Every row comes from one small tree of marks. The marks that hang from a mark follow it in brackets, in alphabetical order. Every link used is in the known rows. Which tree was each row made from?
Known rows:
turud(mume(tefiva(defom)) separ(radop)): [-0.50  0.64 -0.96  1.19 -1.37  0.92 -0.07  3.37  0.09  0.14  0.28 -0.86
 -0.01 -0.56 -0.72 -1.30 -1.24  1.34  1.93  0.51  0.52  1.21 -0.30  1.01
  1.67]
defom(dipe(tefiva) dosel): [ 0.65 -0.34  0.18  0.94 -0.86  0.83  0.48 -2.87  0.82 -0.07 -0.30 -0.52
  0.14  1.30 -0.32 -0.09  0.02 -0.07  0.22  1.19  0.16  0.23 -0.66  0.76
  1.27]
radop(separ(defom(dosel) gakevog)): [ 1.07  0.26 -1.25  0.18 -1.35  0.54 -0.04  0.02  1.47  0.58 -0.30 -1.30
  0.36  2.79 -0.26 -0.71 -0.19  0.21  0.09  1.22 -0.09  0.81 -1.02  1.00
  1.13]
turud(mume(tefiva(dipe))): [-0.12 -1.52  0.07  1.49 -0.74  0.85 -0.25  2.15 -0.23  0.40  0.36 -0.19
  0.35 -0.59  0.28 -1.10 -1.00  0.72  0.52  0.89  0.07  0.80 -0.39  1.13
  0.83]
dipe(dosel tefiva(defom(separ(radop)) mume)): [-0.55  0.90 -2.80  0.24 -0.34  1.14  0.77 -1.98  2.60 -0.13  0.40 -0.52
 -0.15  1.06 -0.92 -0.42 -1.24  0.73  1.30 -0.12 -0.39 -0.47 -0.53 -0.39
 -0.18]
tefiva(dipe(dosel(defom(separ(gakevog radop)))) mume): [ 0.23  0.44 -3.16 -0.88 -1.25  1.18 -0.26 -3.07  0.21  0.36  0.26  0.02
 -0.23 -0.38 -0.94 -1.66 -1.57  0.82 -0.62  0.58  0.06 -1.12 -0.81 -0.18
 -0.44]
defom(separ): [ 0.17 -0.50 -0.67 -0.15 -0.36  1.11 -0.12  1.02  1.48  0.44  0.24 -1.23
 -0.11  0.68  0.18 -1.23 -1.26 -0.12 -0.01  0.10 -0.30  0.44 -0.59  0.62
  1.40]
separ(defom(dipe tefiva)): [ 0.90 -0.10 -1.04  0.03 -1.07  1.15 -0.71 -1.71  0.44  0.52 -0.32 -1.21
 -0.58  0.47  0.83 -0.18 -0.28  0.50 -0.08  0.67  0.19  0.77 -0.78  0.44
  0.23]
gakevog(separ(defom(dipe dosel tefiva(mume)) radop)): [ 0.97  1.63 -0.59  0.03 -1.09  1.29 -0.14 -4.09  0.12  0.13 -0.36 -1.04
 -1.12  0.35 -0.01 -0.35  0.43  1.18 -0.25  1.40  0.12  0.35 -0.61 -0.46
  0.18]
dosel(defom(separ(gakevog radop) tefiva(dipe mume))): [ 0.41  0.46 -2.46 -0.71 -1.64  1.23 -0.70 -3.25 -0.92  0.05  0.21  0.17
 -0.36 -1.29 -0.61 -1.42 -1.43  1.52 -1.28  0.68  0.58 -0.16 -0.62 -0.25
 -0.32]
dosel(defom(dipe(tefiva(mume)) separ)): [ 0.28 -0.32 -2.47  0.27 -0.48  1.27  0.04 -2.57  0.73  0.03 -0.03 -0.95
 -0.98  0.07 -0.64 -0.86 -1.92  0.34 -0.88  0.32 -0.03 -0.49 -0.88  0.33
  0.71]
gakevog(separ(defom)): [ 0.16 -0.39 -1.07 -0.34  0.03  0.75  0.01  0.91  2.08  0.90 -0.40 -1.42
 -0.38  1.81  0.32 -0.79 -1.13 -0.49  0.48  0.73 -0.65  0.84 -0.61  0.23
  1.38]
dosel(defom(dipe(tefiva) separ)): [ 0.35 -0.44 -2.10  0.25 -0.63  1.13 -0.14 -3.02  0.64  0.11 -0.22 -1.02
 -0.57  0.83 -0.65 -0.74 -0.80 -0.07 -0.84  0.39  0.23 -0.17 -0.61  0.63
  1.04]
gakevog(separ(defom radop)): [ 0.37  0.51 -1.56 -0.25 -0.37  0.74  0.02  0.05  1.55  0.79 -0.23 -0.96
 -0.12  1.90 -0.01 -0.88 -0.40 -0.44  0.89  0.87 -0.40  0.92 -0.21  0.37
  1.16]
dipe(tefiva(defom)): [-0.51 -1.11 -1.21  0.60 -0.51  0.61  0.68  0.80  1.77  0.25 -0.05 -0.44
  0.53  1.43 -0.44 -0.14 -1.55 -0.23  1.44  0.41 -0.09  0.67 -0.56  0.52
  1.14]
radop(separ): [ 0.04 -1.05 -0.67 -0.03 -0.96  0.72  0.40  2.88  0.90  0.52  0.16 -1.14
  0.56  1.44 -0.14 -1.18 -0.84 -0.45  0.22  0.42 -0.09  0.73 -0.64  1.14
  1.91]
separ(defom): [ 0.39 -0.56 -1.21  0.06 -0.36  0.86 -0.13  1.32  1.61  0.92 -0.18 -1.06
 -0.03  1.97  0.69 -0.77 -1.52 -0.19  0.97  0.50 -0.42  0.92 -0.84  0.73
  1.15]
gakevog(separ(defom(dosel tefiva))): [ 0.26  0.35  0.26 -0.34 -0.40  0.96 -0.04 -2.12  1.33  0.49 -0.75 -1.37
 -0.61  1.60  0.27 -0.53  0.46  0.36  0.19  1.13 -0.31  0.99 -0.76 -0.26
  1.19]
tefiva(defom(separ(radop)) dipe(dosel) mume): [-0.24  0.49 -2.06 -0.02 -1.10  1.24  0.26 -0.74  0.94  0.32  0.63 -0.26
 -0.28 -0.24 -0.68 -1.01 -1.67  1.17  0.27  0.17 -0.21 -0.62 -0.67 -0.52
 -0.63]
separ(defom(dosel) gakevog radop): [ 1.36  1.00 -1.57  0.18 -1.34  0.72 -0.11 -2.11  1.09  0.49 -0.23 -0.35
  0.50  2.34 -0.11 -0.77 -0.02  0.48  1.06  1.29  0.08  0.73 -0.69  0.83
  0.64]
separ(defom(dipe(dosel) tefiva(mume)) gakevog radop): [ 1.02  1.47 -3.22 -0.40 -1.39  1.24 -0.61 -4.71  1.02  0.12 -0.11 -0.46
 -0.55  0.17  0.25 -0.11 -0.09  1.17  0.40  0.54  0.19 -0.22 -0.82 -0.22
 -1.31]
dosel(defom(tefiva)): [-0.16 -1.02 -0.53 -0.46 -0.86  1.09 -0.11 -0.89 -0.22  0.50 -0.35 -0.70
 -0.18  0.03  0.00 -1.37 -1.22  0.11  0.29  0.37  0.22  0.55 -0.93  0.41
  1.17]
tefiva(defom(dosel separ(gakevog)) dipe mume): [ 0.39 -0.07 -0.81  0.19 -1.58  1.05  0.07 -0.40  0.73  0.24  0.38 -0.35
 -0.16 -0.34 -0.67 -0.93 -2.22  1.61 -0.64  0.97  0.07 -0.15 -1.18 -0.18
  0.14]
dipe(dosel(defom)): [-0.27 -0.96 -1.56 -0.48 -0.32  1.01  0.28 -0.77  1.06  0.75 -0.39 -0.67
 -0.09  1.33 -0.43 -1.47 -1.43 -0.33  1.10  0.17 -0.30 -0.38 -1.22  0.47
  1.07]
mume(tefiva(defom(separ(radop)) dipe(dosel))): [-0.57  0.18 -1.69  0.50 -0.58  1.34 -0.18 -1.04  0.90  0.05  0.36 -0.64
 -0.13  0.70 -0.29 -1.19 -0.39  0.66  0.30  0.35 -0.03 -0.43 -0.05  0.12
 -0.97]
dipe(dosel(defom(separ)) tefiva(mume)): [-0.58 -0.26 -2.63 -0.29  0.29  1.15  0.47 -2.59  2.00  0.11 -0.10 -0.87
 -0.60  1.25 -0.73 -0.97 -1.83  0.17  0.33 -0.11 -0.61 -0.81 -1.11 -0.09
  0.55]
mume(tefiva(defom(separ) dipe)): [-0.54 -1.09 -0.66  0.64 -0.46  1.23 -0.32  1.51  0.71  0.19  0.38 -0.90
 -0.29  0.29  0.07 -1.20 -1.69  0.54 -0.18  0.49 -0.07  0.19 -0.32  0.46
 -0.12]

Write each row's tree:
[ 0.09  0.84 -1.20  1.39 -1.74  1.14 -0.40  1.91 -0.64 -0.04  0.31 -1.02
 -0.42 -1.32 -0.78 -1.05 -0.81  1.48  1.19  0.62  0.90  0.85 -0.20  1.12
  1.17] -> turud(mume(tefiva(defom(dipe))) separ(radop))
[-0.79 -0.66 -1.12  0.48 -0.27  1.34 -0.23 -0.24  1.52  0.16  0.25 -1.05
 -0.42  0.66  0.12 -1.08 -1.07  0.60  0.22  0.25 -0.31 -0.46 -0.45 -0.02
 -0.72] -> mume(tefiva(defom(separ) dipe(dosel)))
[-0.20  0.11  0.02  1.04 -1.49  0.80 -0.51  2.60 -1.06  0.08  0.36 -0.24
  0.21 -1.39 -0.30 -1.37 -0.58  1.15  0.67  1.04  0.51  1.15  0.01  0.96
  1.58] -> turud(mume(tefiva(dipe)) separ(radop))
[-0.03  0.57 -2.02  0.29 -0.91  1.27  0.32  1.22  1.26  0.29  0.67 -0.83
 -0.27  0.22 -0.56 -1.14 -2.19  0.89  0.75  0.04 -0.12  0.11 -0.64  0.22
  0.35] -> tefiva(defom(separ(radop)) mume)
[-0.34 -0.99  0.16 -0.50 -0.82  1.02 -0.07 -1.94  0.17  0.34 -0.17 -0.19
  0.17 -0.21  0.45 -0.62 -0.08  0.30  0.06  0.48 -0.09  0.09 -0.70 -0.41
  0.01] -> defom(tefiva(dipe(dosel)))
[ 0.54 -0.07  0.07  0.22 -1.51  0.91 -0.07 -0.25 -0.50  0.34 -0.07 -0.88
 -0.31  0.85  0.20 -0.55 -0.49  1.46 -0.77  1.50 -0.12  0.73 -1.13 -0.10
  0.42] -> radop(separ(defom(dosel tefiva(dipe mume))))
[ 0.00  0.20 -0.37  0.44 -0.73  1.24  0.51  0.73  1.39  0.29  0.32 -1.18
 -0.64  0.78 -0.55 -1.12 -2.17  1.27  0.61  0.43 -0.32  0.08 -1.25  0.02
  0.91] -> tefiva(defom(dosel separ) mume)
[ 0.67  0.90 -0.25  0.26 -0.83  1.14  0.23 -1.62  0.77  0.13  0.17 -0.89
  0.21  1.43 -0.41 -1.32 -0.05  0.44  0.43  0.57 -0.04  0.34 -0.43  0.66
  1.28] -> defom(dosel separ(radop))
[ 0.71  0.65 -2.17 -0.40 -1.12  1.01 -0.32 -0.92  1.45  0.17  0.33 -0.50
  0.45  0.59 -0.38 -1.21 -0.49  0.15  0.10  0.21  0.15  0.49 -0.22  0.77
  0.78] -> defom(separ(gakevog radop))
[-0.33 -0.05 -2.06  0.12 -0.35  1.38 -0.37 -2.76 -0.12  0.15  0.05 -0.52
 -0.32  0.93 -0.27 -1.90 -0.38  0.31 -0.28  0.44 -0.04 -0.77 -0.22  0.37
 -0.47] -> mume(tefiva(dipe(dosel(defom(separ(radop))))))
[ 1.20  0.59 -3.06 -0.33 -1.66  1.19 -0.60 -3.35 -0.13  0.23  0.01 -0.67
 -0.23  0.08 -0.81 -1.52 -0.67  0.35 -0.91  0.37  0.70 -0.30 -0.47  0.90
  0.56] -> dosel(defom(dipe separ(gakevog radop)))
[ 0.61  0.92  0.21  0.58 -1.30  0.75 -0.22  1.81  0.62  0.75 -0.33 -1.37
 -0.34  0.70 -0.23 -0.87 -0.82  1.47  1.33  1.02 -0.02  1.53 -1.29  0.67
  2.95] -> turud(mume separ(defom(dosel)))
[-0.60 -1.43 -0.31  0.41 -0.01  1.05 -0.11 -0.06  0.95  0.28  0.01 -0.42
  0.15  0.71  0.52 -1.04 -0.74 -0.22  0.66  0.77 -0.39 -0.16 -0.47  0.40
 -0.26] -> mume(tefiva(dipe(dosel)))
[ 0.70  0.77 -1.14  0.19 -2.13  0.95  0.00 -2.04  0.29  0.08  0.28 -0.07
  0.52  0.38 -0.93 -0.95 -0.55  1.29 -0.35  1.14  0.58  0.12 -0.47  0.15
 -0.03] -> tefiva(defom(dosel separ(gakevog radop)) dipe)
[ 0.65  0.67 -2.64  0.72 -1.16  1.39 -0.67 -1.57  1.10 -0.25  0.40 -0.96
 -0.19  0.24 -0.39 -0.96 -0.61  0.79 -0.15  0.40  0.61 -0.11  0.03  0.99
 -0.93] -> mume(tefiva(defom(dipe separ(gakevog radop))))
[-0.53 -0.92 -1.86 -0.09 -0.08  0.76  0.57 -2.56  1.53  0.37 -0.50 -0.36
  0.15  1.96 -0.60 -0.79 -1.01 -0.65  1.18  0.28 -0.37 -0.33 -0.87  0.34
  0.95] -> dipe(dosel(defom) tefiva)
[-0.22 -0.56  0.33  1.01 -0.60  1.23 -0.12  0.25  0.43  0.05  0.14 -0.86
 -0.30  0.92 -0.16 -1.20 -0.96  0.98 -0.32  1.04  0.01  0.07 -0.49  0.40
  0.17] -> mume(tefiva(defom(dosel separ) dipe))
[ 0.09 -0.45 -2.65 -0.92 -0.91  1.15 -0.31 -2.11  0.57  0.50  0.01 -0.32
 -0.46 -0.38 -0.62 -1.49 -2.22  0.74 -0.88  0.41 -0.15 -1.01 -1.22 -0.25
 -0.14] -> tefiva(dipe(dosel(defom(separ(gakevog)))) mume)
[ 1.09  0.98 -0.96 -0.05 -1.96  0.94 -0.49 -3.32 -0.23  0.15 -0.07  0.33
  0.04  0.28  0.08 -0.37 -0.42  1.74 -0.19  1.64  0.27  0.58 -0.75 -0.22
 -0.63] -> separ(defom(dosel tefiva(dipe mume)) gakevog radop)
[-0.67 -1.50 -1.02  0.14 -0.13  1.13 -0.12 -0.98 -0.01  0.45 -0.27 -0.35
 -0.18  0.87  0.01 -1.63 -1.28 -0.16  0.23  0.73 -0.22 -0.50 -0.74  0.55
 -0.24] -> mume(tefiva(dipe(dosel(defom))))
[ 0.49  0.19 -1.80 -0.28 -0.58  1.41 -0.40 -2.71  1.22  0.46 -0.29 -1.19
 -1.14  0.32  0.83 -0.04 -0.78  0.97  0.40  0.28 -0.29 -0.16 -1.23 -0.34
 -0.63] -> separ(defom(dipe(dosel) tefiva(mume)))
[-0.31 -1.17 -0.37 -0.21 -0.54  0.96  0.32  0.38  0.73  0.55  0.18 -0.08
  0.01 -0.10  0.12 -0.88 -1.99  0.22  0.40  0.57 -0.53 -0.42 -1.07 -0.13
  0.30] -> tefiva(dipe(dosel) mume)
[-0.16  0.23 -2.71 -1.31 -0.52  1.42 -0.37 -3.57  1.14  0.16 -0.14 -0.84
 -0.87 -0.35 -0.40 -1.44 -1.53  1.08 -0.24 -0.18 -0.11 -0.70 -1.33 -0.36
 -0.10] -> dipe(dosel(defom(separ(gakevog) tefiva(mume))))
[-0.23 -0.92 -1.16 -0.55 -0.94  1.43 -0.45 -1.35 -0.67  0.31  0.10 -0.51
 -0.83 -1.25 -0.09 -1.43 -2.05  1.19 -1.42  0.44  0.08 -0.10 -1.02 -0.39
  0.29] -> dosel(defom(separ tefiva(dipe mume)))
[ 1.41  1.59 -1.12 -0.20 -1.95  1.38 -0.61 -5.57  0.18 -0.43 -0.02 -0.75
 -0.18 -0.14 -0.25 -0.68  1.16  1.29 -0.97  0.82  0.82  0.11 -0.40  0.25
  0.12] -> defom(dipe dosel separ(gakevog radop) tefiva)
[-0.04  0.22 -2.08  0.04 -0.63  1.53  0.15 -0.95  1.82  0.26  0.30 -1.46
 -1.08 -0.20 -0.32 -0.63 -1.83  0.94  0.12 -0.26 -0.25 -0.93 -1.16 -0.22
 -0.25] -> tefiva(defom(dipe(dosel) separ) mume)
[ 0.53  0.93  0.00 -0.17 -1.31  0.87 -0.16 -3.46 -0.20  0.31 -0.48 -0.42
 -0.22  0.89 -0.05 -0.52  1.10  0.84 -0.41  1.68  0.10  0.91 -0.19 -0.56
  0.46] -> gakevog(separ(defom(dosel tefiva(dipe)) radop))
[-0.02 -0.90 -0.84 -0.63 -1.12  1.29 -0.55 -1.81 -0.77  0.36 -0.16 -0.74
 -0.43 -0.59 -0.11 -1.46 -0.96  0.73 -1.39  0.46  0.29  0.29 -0.72 -0.07
  0.66] -> dosel(defom(separ tefiva(dipe)))
[ 1.26  1.11 -1.56  1.04 -0.96  0.97  0.27 -3.72  0.78  0.02 -0.14 -0.30
 -0.36  1.94 -0.29  0.17 -0.24  0.73  0.63  1.41 -0.03  0.17 -0.63  0.41
  0.22] -> separ(defom(dipe(tefiva(mume)) dosel) radop)
[ 0.59  1.05 -0.86  1.25 -1.02  1.63 -0.17 -2.31  0.50 -0.28  0.26 -1.28
 -0.48  1.06 -0.50 -1.03 -0.02  1.01  0.05  0.78  0.44 -0.16 -0.16  0.79
 -0.20] -> mume(tefiva(defom(dipe dosel separ(radop))))
